Each row was made from one small tree. The marks that hang from a mark follow it in brackets, in the order of their numbers. Every link used is in the known rows. Write each row's tree.
Known rows:
J413[J143 J673[J107 J496 J575]]: 1.989 -0.403 -0.704 4.657 -4.910 0.408 3.074 3.681 2.016 0.561 -2.783
 1.982 0.105 -1.804 -0.722 -2.169 0.092 -0.106 1.258 0.303 -1.278 -1.166
 4.068
J496[J473]: 1.436 -2.303 0.155 0.253 -0.376 0.671 -2.142 -1.873 -2.410 0.080 1.777
 -0.065 -1.322 0.514 -0.987 0.374 -0.111 -1.381 1.431 -2.358 -0.360
 -2.232 -1.646
J413[J143[J772]]: -1.589 -0.195 -0.362 -2.655 -0.662 0.137 1.839 -1.185 -1.140 -1.218
 0.257 -1.596 -0.285 0.303 0.505 0.440 -0.573 1.992 -0.599 3.287 -1.869
 -0.199 -1.111
J673[J496[J473] J575]: 3.526 -1.058 -0.610 3.719 -4.637 0.449 -2.322 1.223 -1.069 -0.796 2.170
 2.007 -0.629 2.012 -3.249 -1.302 1.592 -2.149 -0.177 -1.480 1.417
 -2.352 2.155
J921[J143]: -1.563 -1.112 1.096 0.056 -0.763 -2.494 1.125 0.881 -0.589 0.667 -0.590
 -1.741 0.280 -4.499 -0.904 1.970 1.829 0.953 -0.021 2.135 0.182 -0.532
 -1.535
J673[J413[J143] J496[J473] J575]: 3.056 -1.308 0.740 2.493 -4.581 1.121 -0.581 -0.404 -3.455 -0.967 2.798
 0.952 -4.230 2.603 -3.734 -1.995 3.944 -1.693 -2.698 -0.274 -0.862
 -1.500 -0.407
J673[J496[J473]]: 0.561 -1.873 -1.547 2.520 -1.638 0.112 -1.579 -0.885 -1.895 -0.391 1.495
 1.305 -0.506 1.244 -2.157 0.719 0.423 -0.990 1.490 -2.271 0.366 -2.005
 1.256
J473[J496]: -0.552 0.194 -0.693 0.082 3.000 0.282 -0.919 0.962 1.443 -1.209 -0.745
 -0.539 2.758 -0.529 -2.133 -1.280 0.259 -0.550 -0.034 2.564 -0.181
 0.213 2.242
J413[J143[J107[J473] J772]]: -2.912 -1.984 -0.388 -2.911 2.349 3.468 2.848 -0.979 -0.868 -1.580
 -0.800 -2.352 1.263 0.562 0.300 2.430 -0.851 3.339 -1.187 1.538 -1.102
 -1.283 -5.005
J673[J107 J496 J575]: 2.425 1.581 -1.836 6.211 -2.922 0.095 1.554 5.118 3.020 -0.145 -2.092
 4.960 1.093 -0.177 -1.899 -3.570 0.596 -1.302 -0.824 -0.838 1.215
 -2.006 4.483
J271[J673[J107 J413 J496 J575]]: 4.925 2.254 2.804 6.808 -1.931 2.317 -0.979 6.435 3.629 1.523 -3.131
 6.522 -1.219 0.675 -2.160 -4.587 0.791 -3.538 1.827 -1.575 2.009 1.597
 2.766
J417[J143[J413[J673] J772]]: -0.461 -0.771 -0.192 1.116 -3.921 2.821 -1.981 1.099 4.076 1.104 -2.378
 -1.326 3.326 -2.471 -0.966 1.895 -7.089 -0.540 1.520 5.418 1.242 -2.040
 -1.914
J417[J143[J107 J413[J673]]]: -2.172 -2.727 -1.560 0.817 -2.986 3.024 0.193 -0.008 2.991 0.833 -1.723
 -2.367 3.541 -3.239 1.167 3.401 -6.032 0.840 -0.132 3.008 1.561 -3.173
 -3.056
J673[J413 J496 J575]: 3.333 2.551 1.533 4.649 -3.780 1.420 -1.167 2.570 0.886 -0.077 0.073
 2.807 -2.560 2.682 -3.846 -2.761 3.156 -2.503 -2.633 0.453 1.080 1.446
 0.958
J921[J143[J107 J413 J772]]: -4.597 0.161 0.766 0.664 -0.863 1.041 1.469 0.280 1.413 -1.234 -0.660
 -2.190 2.718 -3.684 0.066 4.314 -3.023 1.830 -0.538 5.002 1.870 -1.353
 -5.613
J413[J143[J107[J473]]]: -3.000 -3.754 -0.992 -2.913 2.457 2.349 3.852 -1.242 -2.128 -1.527 0.238
 -2.688 0.930 -0.705 0.860 2.316 0.544 3.782 -1.972 -0.258 -1.005 -2.103
 -3.742
J417[J143]: -0.364 -2.364 -2.165 -1.209 -1.518 -0.585 -0.321 0.348 0.945 1.210
 -0.649 -0.967 1.628 -2.110 -0.255 0.672 -1.581 0.599 -1.673 2.276 0.298
 -2.888 -0.133
J143[J107[J473] J413[J673] J772]: -1.503 -0.215 2.216 2.023 0.823 7.355 -0.693 1.111 3.849 -0.444 -3.124
 -1.091 3.540 -0.395 -1.035 3.524 -6.627 0.200 2.750 1.475 1.845 -0.342
 -6.455
J673[J107 J496[J473] J575]: 3.697 -0.484 -1.701 6.349 -3.179 0.660 -0.461 3.492 0.850 -0.076 -0.494
 4.932 -0.114 0.308 -2.721 -3.110 0.415 -2.541 0.332 -3.009 0.881 -4.075
 3.056
J673[J413[J143] J575]: 2.513 0.559 2.246 -0.043 -3.011 1.022 0.963 0.245 -1.648 -0.470 1.519
 -0.369 -3.899 1.356 -1.572 -2.700 3.532 -0.629 -4.150 1.969 -1.353
 0.550 -1.660
J413[J143]: -1.732 -1.963 -1.008 -2.607 -0.542 -1.085 2.803 -1.474 -2.571 -1.100
 1.272 -1.963 -0.561 -0.607 1.085 0.391 0.885 2.295 -1.424 1.531 -1.843
 -1.029 0.169
J417[J143[J107 J413[J673] J772]]: -2.008 -1.048 -0.971 0.785 -3.104 4.065 -0.784 0.233 4.417 0.686 -2.624
 -1.833 3.791 -2.135 0.681 3.489 -7.450 0.527 0.756 4.754 1.469 -2.299
 -4.352
J921[J143[J413[J673] J772]]: -1.763 0.409 3.036 2.262 -3.120 0.752 -0.622 1.573 2.593 0.639 -2.257
 -1.954 1.953 -4.865 -1.655 3.273 -3.595 -0.145 3.020 5.241 1.093 0.263
 -3.315
J772[J143]: -0.802 2.262 -1.298 0.179 1.216 -0.389 0.229 -0.084 -0.249 2.623 -0.605
 0.476 -1.243 1.451 -0.382 -0.203 0.743 -0.646 0.565 -0.231 -0.030 1.130
 0.906
J921[J143[J107 J772]]: -3.060 0.337 0.901 -0.187 0.074 -0.044 1.405 0.224 1.078 0.145 -1.795
 -1.892 0.968 -3.074 0.093 3.506 -0.140 1.621 0.057 3.165 0.305 0.109
 -5.186

Write each row's tree:
-0.128 0.050 1.571 -0.901 -2.308 1.401 0.769 -0.717 0.712 0.629 -1.925
 -2.067 -0.646 -0.555 0.528 1.033 -1.922 0.799 2.894 2.846 -2.463 1.546
 -1.325 : J413[J143[J772] J673]
2.013 1.078 2.997 3.399 -0.630 1.847 -2.003 2.512 1.120 1.221 -1.388
 3.244 -1.565 1.624 -1.681 -1.109 0.654 -2.168 2.865 -0.827 1.660 3.339
 1.186 : J271[J673[J413 J496]]
0.424 0.319 1.261 3.089 -4.028 4.183 0.035 1.299 2.969 -0.842 -0.530
 -0.900 1.770 -0.704 0.740 1.499 -3.922 -0.626 0.321 1.618 2.148 -0.478
 -2.742 : J143[J107 J413[J673[J575]]]
4.867 -0.351 0.308 7.601 -4.651 2.013 -1.433 3.697 2.640 1.671 -2.643
 3.962 -0.485 -0.652 -2.603 -2.314 -0.930 -3.487 3.869 -3.148 0.250
 -1.950 2.527 : J413[J673[J107 J496[J473] J575]]
5.586 2.099 4.328 4.769 -0.693 2.854 -1.256 5.641 3.430 1.899 -2.940
 5.362 -1.980 0.051 -0.849 -4.869 0.406 -3.693 1.548 -1.411 1.297 1.719
 0.212 : J271[J673[J107 J413 J575]]
-0.920 2.103 -0.735 3.612 -0.054 1.377 3.053 1.613 0.882 0.117 -2.985
 3.715 -2.002 0.686 -1.811 -2.296 0.155 0.022 -0.994 1.124 -2.131 -0.175
 0.230 : J673[J107 J413[J143[J772]] J496]
-3.517 0.265 -1.491 0.708 3.290 4.045 1.325 0.183 0.345 0.711 -0.587
 -0.564 1.960 0.662 -0.642 2.530 -2.651 0.931 -0.548 -0.173 2.254 -1.424
 -3.514 : J772[J143[J107[J473] J413]]
-1.768 -0.925 -1.697 -0.376 -2.558 1.587 -1.180 0.598 2.656 -0.328
 -0.587 -0.886 3.636 -1.738 -0.903 1.441 -5.980 0.383 -1.398 5.828 1.703
 -3.492 -1.674 : J417[J143[J413 J772]]
-3.901 1.756 -2.411 0.702 1.194 2.083 1.486 -0.869 0.166 0.729 0.224
 -0.337 0.865 0.975 1.117 2.087 -2.704 0.682 -0.823 1.077 1.616 -0.461
 -1.997 : J772[J143[J107 J413]]
-1.953 -2.244 -1.986 -1.388 3.707 4.173 -0.864 1.537 3.675 -0.279 -3.336
 -1.709 5.482 -1.290 -2.459 1.687 -3.177 1.245 -1.531 4.028 0.824 -2.877
 -3.644 : J417[J143[J107[J473[J496]] J772]]
-1.992 -4.001 -2.648 -1.367 3.660 3.093 0.023 1.315 2.342 -0.094 -2.157
 -2.227 5.202 -2.430 -1.915 1.642 -1.814 1.498 -2.300 2.349 0.756 -3.734
 -2.403 : J417[J143[J107[J473[J496]]]]
-2.194 -1.960 0.197 4.011 -0.342 5.789 0.587 1.486 2.617 -0.780 -2.032
 -0.537 3.944 -0.994 -1.559 3.716 -4.635 0.768 2.094 -0.587 2.551 -1.345
 -2.782 : J143[J107[J473] J413[J673[J496]]]
-3.457 -2.826 -3.236 -0.612 -1.694 1.937 1.016 -0.524 1.458 -0.664 0.214
 -1.867 3.783 -2.515 1.373 2.967 -5.075 1.847 -2.969 3.452 2.027 -4.518
 -2.960 : J417[J143[J107 J413]]
4.893 0.920 0.501 7.432 -2.711 2.243 -1.199 3.047 0.660 0.744 -0.862
 5.720 -3.290 1.512 -4.175 -4.231 1.920 -4.111 -0.871 -3.255 0.193
 -2.351 0.472 : J673[J107 J413 J496[J473] J575]
-3.039 -0.305 0.474 0.522 2.300 6.215 0.308 0.702 2.148 -2.063 -1.151
 -0.671 3.829 0.457 -0.866 3.124 -5.429 1.341 -0.328 1.975 2.413 -1.898
 -6.300 : J143[J107[J473] J413 J772]
3.708 1.545 0.365 7.244 -4.255 1.405 0.334 5.197 4.646 1.632 -4.069
 3.983 0.605 -1.089 -1.780 -2.614 -0.891 -2.344 2.714 -1.182 0.528
 -0.157 3.853 : J413[J673[J107 J496 J575]]
3.902 0.935 0.815 5.937 -2.427 0.922 -0.240 6.719 3.844 0.764 -2.786
 5.892 1.569 -0.418 -0.862 -3.601 -0.487 -2.100 2.930 -1.276 2.615 0.047
 5.145 : J271[J673[J107 J496 J575]]
4.333 1.350 1.722 5.124 -3.012 1.870 -0.021 4.415 4.297 1.995 -3.930
 2.768 -0.056 -1.844 -0.545 -2.992 -1.276 -2.546 2.459 -1.137 -0.030
 -0.103 1.392 : J413[J673[J107 J575]]
3.085 -0.175 0.207 3.918 3.355 2.912 0.240 6.228 4.093 -0.639 -3.293
 3.027 3.765 -1.829 -4.168 -4.472 0.377 -1.557 -0.996 0.106 0.941 -2.728
 1.968 : J673[J107[J473[J496]] J575]
-1.486 -3.537 0.904 -1.303 0.777 3.667 2.836 -0.735 -0.335 0.176 -2.020
 -3.248 0.590 -1.576 0.633 2.903 -0.811 2.525 1.454 -0.647 -1.642 -0.463
 -3.995 : J413[J143[J107[J473]] J673]
-0.520 2.486 -0.205 3.098 -2.309 3.417 0.137 1.063 2.294 1.881 -1.103
 -0.311 0.503 0.826 0.267 1.192 -2.884 -1.243 0.724 1.233 1.956 0.643
 -1.567 : J772[J143[J107 J413[J673[J575]]]]
2.527 -1.032 1.777 0.228 -4.904 0.669 1.100 0.878 0.017 0.346 -0.312
 -1.850 -1.110 -0.972 -0.015 -0.800 0.821 0.150 0.500 1.858 -1.510 0.455
 0.735 : J413[J143 J673[J575]]
1.630 -1.970 -0.155 2.078 -6.061 1.893 -1.670 2.339 3.415 0.793 -0.932
 -1.159 2.836 -2.974 -1.167 0.440 -4.721 -1.011 -0.621 4.257 2.017
 -3.159 -0.146 : J417[J143[J413[J673[J575]]]]
-3.047 0.344 1.552 0.895 -1.764 -0.367 0.345 1.155 1.139 -0.699 -0.497
 -1.695 2.299 -4.054 -1.553 2.788 -2.501 0.848 0.141 5.738 1.637 -1.056
 -3.154 : J921[J143[J413 J772]]
1.751 -0.439 0.780 3.532 -1.221 1.726 -2.373 -1.107 -2.149 0.462 1.001
 2.088 -3.562 2.404 -3.699 -0.333 1.723 -2.661 0.190 -2.528 -0.297
 -0.460 -1.339 : J673[J413 J496[J473]]
4.806 1.840 3.794 4.491 -3.277 2.189 -2.692 4.429 1.926 0.839 -0.811
 3.920 -1.672 2.187 -2.612 -2.979 1.953 -3.280 1.468 -0.150 2.565 3.103
 1.902 : J271[J673[J413 J496 J575]]
-0.147 0.337 0.612 4.553 -1.429 2.678 0.763 2.408 3.572 0.661 -2.867
 1.691 1.921 -3.093 0.313 -0.065 -5.496 -1.176 2.849 0.227 0.724 -1.476
 0.166 : J143[J413[J673[J107]]]
-2.214 -0.050 -0.720 0.793 -2.661 2.298 2.348 -0.815 1.156 -0.334 -2.378
 -1.488 0.485 0.615 0.733 2.738 -1.950 1.984 2.444 2.109 -1.601 1.288
 -1.181 : J413[J143[J107 J772] J673[J496]]
-4.332 -3.190 0.952 0.617 1.206 1.868 2.338 1.150 0.109 -1.184 -0.521
 -2.765 3.567 -5.199 -1.235 4.633 -1.553 2.630 -1.161 2.072 2.478 -3.151
 -5.859 : J921[J143[J107[J473] J413]]
-3.244 0.316 2.280 2.032 -2.231 2.208 0.719 0.720 2.892 0.130 -2.557
 -2.545 2.457 -4.522 -0.087 4.842 -4.137 0.919 2.304 4.667 1.421 0.042
 -5.878 : J921[J143[J107 J413[J673] J772]]
-3.040 -2.826 -1.791 -0.576 0.494 5.030 -0.108 0.948 2.960 -0.734 -1.657
 -1.684 5.146 -1.675 -1.040 3.458 -6.309 1.818 -1.980 3.972 2.493 -4.596
 -5.723 : J417[J143[J107[J473] J413 J772]]
2.951 -2.822 0.338 2.575 -6.408 0.781 -0.344 0.193 -1.577 -0.019 0.983
 -0.723 -1.502 0.098 -1.983 -0.118 1.127 -0.893 1.924 -0.161 -1.196
 -1.510 1.836 : J413[J143 J673[J496[J473] J575]]
1.683 -0.267 0.461 2.028 -6.042 2.891 -2.466 2.581 4.786 0.791 -1.964
 -0.807 3.110 -1.948 -1.769 0.529 -6.102 -1.344 0.246 6.002 1.929 -2.306
 -1.314 : J417[J143[J413[J673[J575]] J772]]
0.603 2.239 -0.409 5.877 0.638 1.218 1.422 2.684 1.888 1.233 -3.129
 5.069 -1.716 0.319 -2.293 -2.655 0.620 -1.797 -0.490 -1.985 -0.502
 -0.041 1.215 : J673[J107 J413 J496]
4.946 -1.427 1.743 3.789 -3.966 1.351 -3.744 3.216 0.174 0.091 1.164
 3.184 -0.053 1.601 -2.043 -1.625 0.521 -2.859 3.629 -1.730 2.721 -0.163
 2.878 : J271[J673[J496[J473] J575]]
-3.390 -0.171 -0.032 0.647 4.793 6.340 -0.434 1.393 3.318 -3.061 -1.678
 -1.175 6.147 -0.073 -2.630 1.995 -5.109 0.885 -0.530 3.990 2.314 -1.676
 -4.487 : J143[J107[J473[J496]] J413 J772]
